What can hang from each mark:
vuke: kikud pefa
devib: manuru voku
sopot: piri zago
gipi: pefa piri
piri: fupu sopot zudazat
feka: zazus
kikud: zazus
zago: dafiv sopot
pefa: gipi vuke
voku: devib
manuru: zudazat
zudazat: manuru

Known rows, with every way that one mark hangs from another:
pefa[gipi[piri[fupu]] vuke]: [18, 19, -7, 3, -31, -9, -15, -7, -7, 7, 15, -11, 43, 15, 1, 13, 7, -14, -2, -1, -2, 5, -8, 4, -22, -20, -9, 7]
zago[dafiv sopot[piri[zudazat]]]: [12, -8, -20, 7, -15, 1, -3, -15, 2, -6, 10, 24, -13, 10, -14, 13, 19, -7, 13, -8, -19, -13, 10, -5, 42, -17, -18, -6]
piri[fupu]: [15, 0, 0, -6, -5, -20, -6, -24, 9, 2, 19, 14, -2, 17, -19, 12, -2, 1, 1, -4, 0, 8, -4, -7, -3, 4, 2, 9]
zago[dafiv sopot[piri[fupu zudazat[manuru]]]]: [11, -3, -28, 8, -20, -3, -16, -26, 4, -14, 23, 31, -17, 7, -20, 25, 10, -11, 2, -3, -16, -10, 17, 2, 44, -7, -15, 4]
voku[devib]: [12, 5, 11, 7, -4, -18, 7, -15, 14, 4, -3, 12, 0, 36, -8, 5, 17, -1, 6, -10, -3, -17, -13, -15, -21, -17, -1, 0]
vuke[kikud pefa[gipi]]: [8, -3, -8, -13, 12, -26, 8, -8, 23, 19, -6, 32, 38, 5, -14, -1, 1, -10, 1, -8, -5, 35, -11, 9, -5, -24, -12, -25]
kikud[zazus]: [9, 13, 4, 2, 9, -16, 11, 7, 25, 0, 9, 4, -8, 19, -17, -9, -10, 11, 7, -16, -2, 5, -14, 8, -7, 1, 0, -13]
pefa[gipi vuke]: [10, 20, -5, 12, -15, -12, -8, 9, -2, 5, 3, -7, 42, 19, -1, -10, 3, -4, -2, -5, -7, 0, -12, 0, -12, -24, -6, -13]
devib[manuru voku]: [18, 3, 0, 13, 4, -22, 19, 9, 8, 25, 28, 4, 10, 29, -30, 1, 14, 13, 13, 27, -23, -12, -2, -4, -10, -17, 1, -7]
devib[manuru]: [4, -4, -1, 6, -5, -11, 8, 1, 10, 10, 15, 6, 15, 30, -29, -1, 2, 16, 1, 11, -6, -9, 2, 14, 1, -12, -1, -9]
voku[devib[manuru]]: [9, -1, 7, 17, -8, -15, 7, -5, 14, 6, 9, 5, 11, 41, -17, 6, 17, 4, 2, 5, -2, -22, -5, -2, -13, -21, 0, 1]
devib[manuru[zudazat] voku]: [13, 4, -2, 20, 9, -21, 14, 11, 14, 16, 36, 9, -9, 22, -29, -2, 5, 16, 8, 22, -15, -6, -2, -7, -1, -8, 2, -7]
sopot[piri[fupu zudazat[manuru]]]: [24, 9, -11, 5, -8, -19, -19, -32, 3, -7, 38, 22, -5, -1, -29, 24, -11, -19, 0, -16, -2, -5, 2, -6, 34, 6, 9, 24]
sopot[zago]: [2, -11, -2, -10, -11, -21, 16, -2, 24, -2, 10, 18, 16, 24, -8, -9, 1, 11, 5, -20, -7, 2, 6, -5, -3, -2, 3, -19]
zago[dafiv sopot[piri[fupu]]]: [11, -7, -27, -4, -16, -3, -1, -17, 3, -8, 19, 33, -13, 13, -17, 26, 16, -11, 6, -4, -22, -5, 13, 0, 26, -15, -21, 1]
sopot[piri[fupu zudazat[manuru]] zago[dafiv]]: [26, -5, -23, 7, -22, -16, -9, -22, 15, -22, 40, 29, -5, -5, -10, 21, -3, -25, -4, -19, -2, -4, 23, -8, 48, 9, 15, 2]
zago[dafiv]: [15, 6, -3, 2, -2, -3, 14, -11, 1, -1, -7, 19, -19, 17, -6, 1, 16, 1, 4, 3, -8, -7, 4, -2, 6, -12, -6, -27]
gipi[pefa[vuke] piri]: [-8, 2, 7, -25, -15, -2, 24, -12, -21, 24, -9, -12, 9, 18, 1, 3, 3, 9, 22, 7, 0, -1, 2, 9, -26, -23, -20, 2]
piri[fupu sopot[zago[dafiv]] zudazat[manuru]]: [11, -3, 7, 23, -17, 0, -15, -16, 29, -24, 20, 19, -22, 0, -16, -5, -20, -7, -8, 0, -15, -4, 12, -7, 32, 26, 15, -3]
pefa[gipi[piri] vuke]: [13, 22, -4, 3, -26, -5, -6, 1, -7, 11, 3, -11, 44, 19, 3, 3, 11, -8, 1, -3, -7, -2, -9, 8, -25, -28, -12, -5]
piri[fupu zudazat[manuru]]: [15, 8, -2, 13, -11, -19, -28, -38, 12, -9, 26, 11, -8, 9, -24, 11, -11, 2, -5, -3, 10, 0, 1, -4, 25, 16, 10, 14]
gipi[pefa piri]: [-3, -6, 5, -29, -2, -4, 28, -15, -14, 23, -8, 5, -9, 14, -7, 3, 3, 12, 24, 3, -3, 1, -2, 7, -26, -17, -14, 8]
pefa[gipi[piri[zudazat]]]: [25, 11, -2, 8, -13, -8, -11, -10, 2, 7, 8, 1, 19, 7, -2, 0, 11, -8, 8, -10, -4, 0, -16, -3, -7, -16, 1, 9]
feka[zazus]: [3, 2, -5, -14, 11, -21, 9, -15, 2, -4, -4, 5, -20, 17, -30, -9, -9, 12, 5, -21, -10, -15, -6, -17, -16, -2, -9, -12]
zudazat[manuru]: [-8, 19, -6, -4, -3, -17, 0, -15, 13, -3, 3, 29, -4, 27, -28, 2, -7, 16, -8, -6, -10, -12, 4, 17, -9, -5, -6, -13]
pefa[gipi vuke[kikud]]: [8, 13, -10, 10, -11, -19, -4, 3, 6, 6, 1, 4, 54, 18, 2, -4, 2, -5, -1, -19, -14, 16, -13, 6, -3, -21, -8, -25]
gipi[pefa[vuke]]: [-11, 1, 6, -15, -1, -11, 22, -3, -13, 17, -9, -7, 6, 17, -5, -12, -6, 16, 18, 6, 0, 1, -1, 1, -9, -19, -12, -7]
zago[dafiv sopot[piri[fupu zudazat]]]: [17, -10, -24, 6, -19, -2, -11, -24, 2, -10, 22, 23, -15, 6, -14, 23, 16, -14, 9, -5, -15, -5, 11, -7, 46, -9, -15, 6]
gipi[pefa[vuke] piri[fupu sopot zudazat]]: [2, -5, 22, -4, -18, 8, 5, -20, -14, 16, 4, -21, -6, -1, -4, 1, -14, -3, 22, 14, -6, 2, -2, -7, -3, 0, -8, 24]
piri[fupu sopot zudazat]: [20, -3, 23, 20, -2, -2, -16, -21, 16, -3, 18, 2, -20, 0, -24, -6, -18, -6, 6, 0, -13, 1, -12, -21, 21, 20, 12, 17]
sopot[piri[zudazat] zago]: [21, -13, -7, -1, -13, -19, 4, -10, 16, -6, 33, 17, 15, 2, -12, 3, -3, -14, 11, -33, -6, -3, 4, -17, 35, -1, 12, 1]
manuru[zudazat]: [0, 6, 2, 2, 8, -15, 3, -10, 16, -3, 12, 21, -24, 14, -16, -7, -7, 13, 0, -16, 3, 4, -6, -5, 4, 2, -2, -11]
piri[fupu sopot]: [8, 1, 18, 4, 0, -4, -1, -9, 17, 0, 12, 16, -16, 12, -27, -1, -17, -2, 0, 1, -26, 2, -9, -9, -9, 11, 3, 9]

Rows:
[5, -5, -24, -4, -12, 0, 7, -8, 2, -4, 7, 33, -12, 16, -16, 16, 19, -5, 9, -7, -27, -12, 11, 3, 23, -23, -25, -11] : zago[dafiv sopot[piri]]
[14, -4, -10, -20, 0, -23, 2, -21, 19, 20, 3, 29, 38, 1, -12, 17, 5, -19, 0, -5, -2, 39, -9, 11, -14, -19, -15, -9] : vuke[kikud pefa[gipi[piri[fupu]]]]
[-6, -1, 17, -17, -15, 8, 17, -11, -13, 18, 0, -9, -4, 9, -7, 6, -14, 0, 18, 15, -13, 2, 0, 3, -26, -7, -15, 18] : gipi[pefa[vuke] piri[fupu sopot]]
[-13, -6, 1, -16, 3, -15, 24, -7, -7, 18, -11, 2, 15, 17, -2, -8, -7, 15, 20, -5, -6, 15, -2, 4, -2, -16, -14, -18] : gipi[pefa[vuke[kikud]]]
[7, -4, 7, -13, -22, -4, 1, -32, -20, 17, 10, -23, 5, 5, 2, 12, -2, 0, 22, 10, 15, 8, 2, -6, 1, -5, -8, 24] : gipi[pefa[vuke] piri[fupu zudazat]]
[10, 14, -11, 2, -22, -11, -3, -5, 1, 11, 0, 1, 56, 18, 6, 9, 10, -9, 3, -17, -14, 15, -10, 12, -17, -25, -14, -17] : pefa[gipi[piri] vuke[kikud]]
[5, -4, 11, 19, -15, -9, -18, -17, 34, -18, 26, 17, -10, 4, -24, -7, -28, 0, -6, -8, -16, -2, 5, -8, 25, 28, 15, 8] : piri[fupu sopot[zago] zudazat[manuru]]
[12, 19, -10, 7, -17, -12, -1, 6, 13, 7, 4, -6, 51, 16, 7, 5, 1, -9, 4, -21, -12, 19, -15, 19, -17, -18, -13, -19] : pefa[gipi[piri] vuke[kikud[zazus]]]
[4, 0, -26, 8, -17, 0, -7, -18, 5, -11, 11, 31, -16, 10, -19, 15, 13, -5, 6, -7, -21, -17, 15, 4, 41, -15, -20, -8] : zago[dafiv sopot[piri[zudazat[manuru]]]]
[0, -1, 11, -12, -18, -1, 12, -21, -22, 21, -4, -23, 7, 8, 3, -1, 2, 8, 26, 6, 9, -1, 0, -1, -2, -16, -13, 8] : gipi[pefa[vuke] piri[zudazat]]
[23, 10, -9, 12, -28, -14, -21, -21, 1, 6, 15, -9, 53, 7, 7, 16, 7, -17, 3, -15, -3, 21, -11, 1, 4, -11, -5, 0] : pefa[gipi[piri[fupu zudazat]] vuke[kikud]]
[32, 0, -5, 4, -6, -17, -14, -30, 1, 0, 38, 13, -4, -3, -23, 22, -4, -22, 9, -18, 0, 1, -5, -19, 34, 3, 10, 26] : sopot[piri[fupu zudazat]]
[1, 11, 0, 4, -5, -18, 9, -2, 19, 5, 2, -1, 29, 25, -7, 0, -7, 8, 6, -21, -7, 15, -7, 12, 1, -6, -11, -33] : pefa[vuke[kikud[zazus]]]
[-11, -2, 1, -12, 8, -16, 25, 2, 2, 14, -7, -3, 11, 15, -2, -10, -14, 17, 20, -8, -3, 18, -5, 10, -2, -11, -12, -19] : gipi[pefa[vuke[kikud[zazus]]]]
[-13, 0, 15, -14, -2, 6, 33, 3, 3, 19, -14, -5, 3, 11, -4, -6, -16, 7, 23, -3, -24, 11, -8, 17, -23, -9, -20, -8] : gipi[pefa[vuke[kikud[zazus]]] piri[sopot]]
[4, -10, -13, -1, -12, -11, -7, -16, 9, 3, 19, 19, 4, 15, -25, 9, 6, 2, 15, -20, -19, -8, -1, -6, 29, -14, -17, 10] : zago[sopot[piri[zudazat]]]
[10, 4, -8, -6, 18, -26, 10, 6, 38, 13, 0, 24, 31, 2, -14, -4, -9, -10, 0, -13, -1, 41, -18, 17, -6, -16, -9, -27] : vuke[kikud[zazus] pefa[gipi]]
[-1, -7, 6, -13, -14, -5, 15, -26, -15, 22, -7, -14, 16, 7, 5, 4, 2, 7, 27, -5, 3, 12, -1, 3, 4, -14, -14, -2] : gipi[pefa[vuke[kikud]] piri[zudazat]]
[-15, -7, 16, -21, -18, 7, 33, 6, -2, 16, -9, -7, 8, 14, 0, -12, -11, 8, 21, 4, -20, -3, 5, 5, -27, -13, -15, -4] : gipi[pefa[vuke] piri[sopot[zago]]]
[3, -10, -20, -11, -14, -15, -8, -17, 10, 0, 26, 28, 6, 18, -29, 23, 3, -2, 8, -16, -22, -1, 2, 0, 13, -11, -20, 17] : zago[sopot[piri[fupu]]]
[14, 12, 5, 4, -7, 1, 2, 7, 8, 7, 0, 12, 13, 12, -10, -6, 1, -9, 4, -7, -28, -3, -19, 4, -29, -16, -5, 4] : pefa[gipi[piri[sopot]]]
[21, -15, 15, 21, -14, 0, -8, -14, 25, -15, 20, 8, -18, -3, -8, -9, -12, -11, 4, -2, -13, 2, 4, -23, 33, 23, 17, -1] : piri[fupu sopot[zago[dafiv]] zudazat]
[13, 17, 5, 16, -10, 1, -12, -2, 9, 0, 4, 10, 9, 6, -13, -7, -5, -7, -1, -7, -21, -9, -14, 6, -12, -8, 0, 8] : pefa[gipi[piri[sopot zudazat[manuru]]]]
[12, 4, -8, -13, 9, -21, 11, -1, 34, 17, 0, 21, 33, 2, -10, 6, -4, -14, 3, -13, -2, 39, -16, 23, -16, -18, -14, -21] : vuke[kikud[zazus] pefa[gipi[piri]]]
[2, -4, -21, 0, -18, -15, -21, -26, 12, -6, 31, 26, 2, 13, -32, 22, -3, -1, 4, -15, -15, -5, 6, 1, 31, -3, -15, 21] : zago[sopot[piri[fupu zudazat[manuru]]]]
[-10, -4, 2, -25, -10, -6, 28, -17, -14, 25, -11, -3, 19, 17, 3, 8, 3, 10, 24, -3, -6, 13, 1, 12, -19, -20, -22, -8] : gipi[pefa[vuke[kikud]] piri]
[9, 22, 7, 9, -22, 4, -2, 10, -1, 9, -1, -9, 36, 17, -3, -6, 0, -10, 1, 0, -24, -6, -13, 6, -29, -23, -12, -5] : pefa[gipi[piri[sopot]] vuke]
[15, 19, 10, 19, -24, 6, -12, 3, -1, 7, 2, -18, 34, 9, 0, -9, 0, -13, 4, -1, -16, -7, -14, -2, -10, -18, -6, 1] : pefa[gipi[piri[sopot zudazat]] vuke]
[11, -11, 8, 6, -10, -1, 8, -2, 27, -12, 14, 22, -15, 9, -12, -3, -11, -8, -2, -1, -25, 2, 6, -10, 5, 14, 7, -8] : piri[fupu sopot[zago[dafiv]]]
[10, -1, -8, -19, 3, -20, 9, -14, 19, 23, -6, 29, 39, 5, -10, 9, 7, -14, 3, -7, -6, 33, -10, 14, -16, -26, -17, -21] : vuke[kikud pefa[gipi[piri]]]
[35, -14, -16, 6, -19, -14, -4, -21, 12, -17, 40, 19, -3, -7, -5, 18, 4, -29, 5, -21, 0, 2, 15, -21, 49, 7, 16, 4] : sopot[piri[fupu zudazat] zago[dafiv]]
[12, -10, 19, 21, -7, 6, 7, -1, 25, -10, 2, 8, -17, 3, -7, -25, -7, -1, 9, -7, -21, -9, 1, -18, 30, 10, 11, -20] : piri[sopot[zago[dafiv]] zudazat]
[-6, -7, 21, -6, -9, 7, 19, -15, -8, 20, -12, -12, 4, 3, 0, -7, -10, 5, 28, -1, -18, 7, -5, 1, 0, -8, -14, -2] : gipi[pefa[vuke[kikud]] piri[sopot zudazat]]
[20, -6, -7, -11, -1, -22, -6, -26, 18, 19, 6, 22, 36, -5, -10, 15, 4, -21, 2, -5, 5, 39, -10, 6, 1, -15, -10, -5] : vuke[kikud pefa[gipi[piri[fupu zudazat]]]]
[26, -11, -21, -8, -17, -15, 9, -11, 13, -14, 35, 31, 1, 2, -7, 22, 5, -26, 2, -19, -10, 2, 17, -10, 26, -1, 9, -3] : sopot[piri[fupu] zago[dafiv]]
[12, 26, -6, 14, -31, -6, -20, -9, -5, 4, 7, -12, 40, 13, 0, 2, 5, -8, -3, -3, -2, -7, -6, 8, -8, -20, -7, 0] : pefa[gipi[piri[zudazat[manuru]]] vuke]
[19, 20, -1, 13, -28, -4, -15, -6, -8, 9, 7, -20, 42, 11, 5, 0, 10, -11, 5, -5, -1, -2, -11, -1, -7, -23, -6, 1] : pefa[gipi[piri[zudazat]] vuke]
[6, -12, 12, 1, -8, -9, 4, -3, 31, -7, 19, 19, -3, 13, -20, -6, -19, -2, 0, -9, -24, 5, 0, -10, -4, 16, 8, 2] : piri[fupu sopot[zago]]
